Each row comes from the steps of one path. Every step used is in the known rows, and no mark comes twice. Write the path behind each row, first mark first.
Known rows:
kesu > vomu > tunam > kupo: [  0  16  -9  -4 -11  16 -12   1   3 -28 -13   5 -32  14  21   6  24   9
   9 -17   5  -5  24  10  14 -16  19   2]
paman > tunam > kupo: [-17   5 -19 -10   4  16   9   0 -16  -3 -14  16 -31  -3  25   8   4   5
  12 -21  -2 -25  14  19   6 -14  12   7]
paman > tunam: [-11   5  -9 -10   1  15  14   7 -18   8  -7   7 -23  -1  22  -2   3  -1
   8 -17  -2 -20  11  16  13  -3   8   1]
setoz > dogo > vomu > tunam > kupo: [ 21  10   7  -9 -12  10 -11  -6  -3 -21 -10  -2   1  24  15  -8  12  -3
   3  -1  11  -4  25  -8   5   7  11  -4]
setoz > dogo: [ 10  -2  13  -6  -6  17   3  -7  -7  -7  -4  -9  11  11  17  -3   8 -13
  13  -4   6  -6  15  -1  14  15  -3 -21]
vomu > tunam > paman: [ -1  14  -4  -4 -14   2 -11 -10  -6 -10 -29 -11 -11   9  10 -20   7 -14
  16   0  -6   0  13   8   7   4   5   1]
kesu > vomu: [  6   5  -1  -7 -11  19  -7  12  -1 -12   6   0 -20   2  27   8  23   6
   6  -8   6  -7  14  11  20  -4  10  -4]
kesu > vomu > tunam > paman: [  3  18  -6  -7 -18   9 -11   4   0 -19 -12  -7 -24   9  24  -4  23   0
  12  -7   0  -2  22  12  22  -7  13   1]
duvur > paman > kesu: [ 13 -16 -15 -11  -4  31  19  15 -17  11 -11  12 -49   0  25  -1  -7 -11
  28   3 -12  -3   8  13 -18  -2   9 -13]
kesu > paman: [ -5  -7   4   4   4   7  -9   2 -17   5   0  10 -27 -12  19 -11   9 -11
  21  -3  -1  -5  12  13  13  14   0  -2]
setoz > dogo > vomu > tunam > paman: [ 23  11  10 -11 -16   5 -10  -4  -5 -15  -9 -11   7  20  17 -15  12  -9
   6   6   9  -3  24  -6  11  13   6  -5]
kesu > vomu > dogo: [ 17  15   5  -5  -8  24 -16  11   2  -7  15  -6 -21   4  27   4  25   5
  -5  -5   7  -7  10   5  14 -10   3  -1]
luset > duvur > paman > kesu > vomu: [  7 -13 -16   1  -6  38  38  15  -6  -9 -12  27 -55   3  27  -1   7 -13
  21  -5  -1 -13   7  20   5  -8  23 -30]
setoz > dogo > vomu: [ 25   2  13 -11 -11  12  -7   1  -6 -10   4  -5   9  15  18  -6  11  -5
   2   5  12  -6  19  -7   9  15   4  -8]
luset > duvur > paman: [  2  -9 -10  -2  -1  31  36   6  -8 -11 -13  29 -37   4  20   0   4 -16
  16  -1   4 -18  -2  18   8  -2  18 -29]
dogo > paman > kesu > vomu: [ 16 -20   6 -14   2  18  13  19  -3   0  -4 -19 -14  -1  25  -2   2  -8
   8 -12   0   3  10  10   8  -4  10   2]
kesu > vomu > dogo > setoz: [ 19  20   7 -14  -6  24 -16  17   2 -10  12  -6 -11  10  25   7  26   6
  -2  -7   9  -3  17   4  14  -7   6   1]
luset > duvur > paman > kesu > vomu > tunam: [  7  -7 -17   3  -7  36  36  12  -4 -14 -20  25 -57   9  24  -5   7 -14
  21  -8  -2 -11  10  19   5 -10  26 -29]
luset > duvur > paman > tunam > kupo: [ -8  -5 -22  -4   2  31  43   5 -12 -12 -18  37 -49   3  26   5   3 -10
  18 -11   1 -25   3  24   9 -12  24 -24]
luset > duvur > paman > tunam: [ -4  -5 -17  -4   1  30  45   9 -12  -7 -15  33 -45   3  25   0   3 -13
  16  -9   1 -23   2  23  13  -7  21 -27]
kesu > paman > tunam: [-14  -1  -6  -1   7   6   5   7 -22  10  -4  14 -39 -13  25 -11   6  -7
  22 -15  -4 -13  19  20  19   6   6   3]
setoz > dogo > vomu > tunam > paman > duvur: [ 19  13   6 -11 -19   6 -11  -5  -6 -16  -6 -12   2  21  12 -19  14 -11
  13  -1   3  -6  26  -2  11  12   5  -8]
dogo > setoz: [  5   7  10 -24   0  16  -5  12  -9  -7  -9   0  14  14   8   4   7  -5
  17  -4   7   1  16   6   3  14   7  -3]

Write each row's path:
[ -5   5 -10  -9 -19   5  -9  -5 -15   1  -7 -12 -12 -10  13 -15  12 -19
  36   1 -19 -16   6  22  11   9  -9  -7]
tunam > paman > duvur
[ -7  -1 -26 -19   5  23  26   8 -22   1 -14  27 -50  -1  30  13  -4  -1
  23 -10  -7 -22  10  21  -5 -13  15  -4]
duvur > paman > tunam > kupo
[ 19  -6 -15 -11  -6  35  14  20 -12   8  -3   9 -57   1  33   2   3  -6
  21   1  -9  -3  11  12 -13 -11  11 -11]
duvur > paman > kesu > vomu > dogo
[ 14 -12 -18 -11  -8  32  19  21 -14   5  -7  12 -57   0  32   4   2  -5
  28  -1  -9  -3  14  15 -10  -8  14 -13]
duvur > paman > kesu > vomu
[ 12  -3  -8   3 -15  27  -3  15  -1  -3 -14  -6 -45   7  22 -11  12  -3
  19 -13  -7   6  25   9  -4  -9  15  -4]
paman > kesu > vomu > tunam
[ 13  -8 -13   3  -5  40  33  14  -4  -6  -9  24 -55   3  28  -3   8 -14
  16  -4   0 -13   4  17   2 -12  19 -28]
luset > duvur > paman > kesu > vomu > dogo
[ 20  10  10 -11  -2  21  -9  14   3  -8  15 -13 -13   4  29   5  21   2
 -10  -8   9  -4   8   5  18 -12   4   3]
kesu > vomu > dogo > paman
[  9  -8  -7  -5 -17  10  -4   5 -13  10 -15 -15 -20 -15  27 -15   2 -17
  30  11 -15  -3   9  15  -1   8  -4  -3]
tunam > paman > kesu
[ 15  13   5 -13  -1  20  -3  16   0  -6  13 -11 -18   3  32   5  20   4
  -9 -14   7  -8  11   8  20 -16   7   5]
kesu > vomu > dogo > paman > tunam
[ -1  21 -10  -7 -21   9 -11   4  -1 -20 -11  -8 -28  10  20  -8  26  -1
  19 -13  -5  -5  24  16  23  -8  11  -3]
kesu > vomu > tunam > paman > duvur
[ 18 -17  16 -12   0  18  16   3  -6  -4  -8 -22  10   9  22  -6   0 -18
  14 -10   4   1  16   0  11  11   0 -16]
setoz > dogo > paman > kesu
[ 19  -9  14 -11  -3  17  14   5  -1 -12 -12 -23   2  16  24  -7   6 -14
  14 -16   5   4  24   0  16   5   7 -15]
setoz > dogo > paman > kesu > vomu > tunam
[ 23   9  12  -9 -13   9  -9  -3  -3 -16  -6  -7   5  24  13 -13  12  -6
   1   1  11  -2  24  -8   8  11   8  -6]
setoz > dogo > vomu > tunam
[ 17   5  -5 -12 -17  13  -9  14  -8   5  -8 -18 -21  -9  33  -9  12 -11
  27   8 -11   0  17  13   4   1   1   1]
tunam > paman > kesu > vomu > dogo > setoz
[ 20  19  17 -14   2  24 -19   8  -3   3   5  -8   7  12  10  -4  10  -7
  -2   0   7   0   5  -4  -4   3  -5   2]
vomu > dogo > setoz
[ 16   2  -8  -4 -19  14  -9  10  -7   7  -6 -17 -28 -13  33 -12  12 -12
  23   9 -13  -3  12  13   4  -1  -2   0]
tunam > paman > kesu > vomu > dogo
[-18   0 -12   0   9   6   2   2 -22   3  -8  22 -45 -14  27  -4   7  -4
  24 -18  -4 -17  21  21  14  -2   9   7]
kesu > paman > tunam > kupo
[ 24  11  -3  -9 -21   2 -22   7  -6  -7 -12  -4 -21  12  13 -24   8  -2
   2  13   0   1  18   0  -8   3  16  18]
dogo > vomu > tunam > paman > kesu
[ 26  -4  17  -7   5  25  -7   9  -2  12   6 -21  -8   1  18 -13   1 -13
  -7  -3   1   2  -3  -3  -8  -6  -6   5]
vomu > dogo > paman > kesu
[ 12  13   1 -13   1  20  -4  13   1 -11  10  -7 -22   2  33   9  21   7
  -7 -16   7 -11  12   9  17 -21  10   8]
kesu > vomu > dogo > paman > tunam > kupo
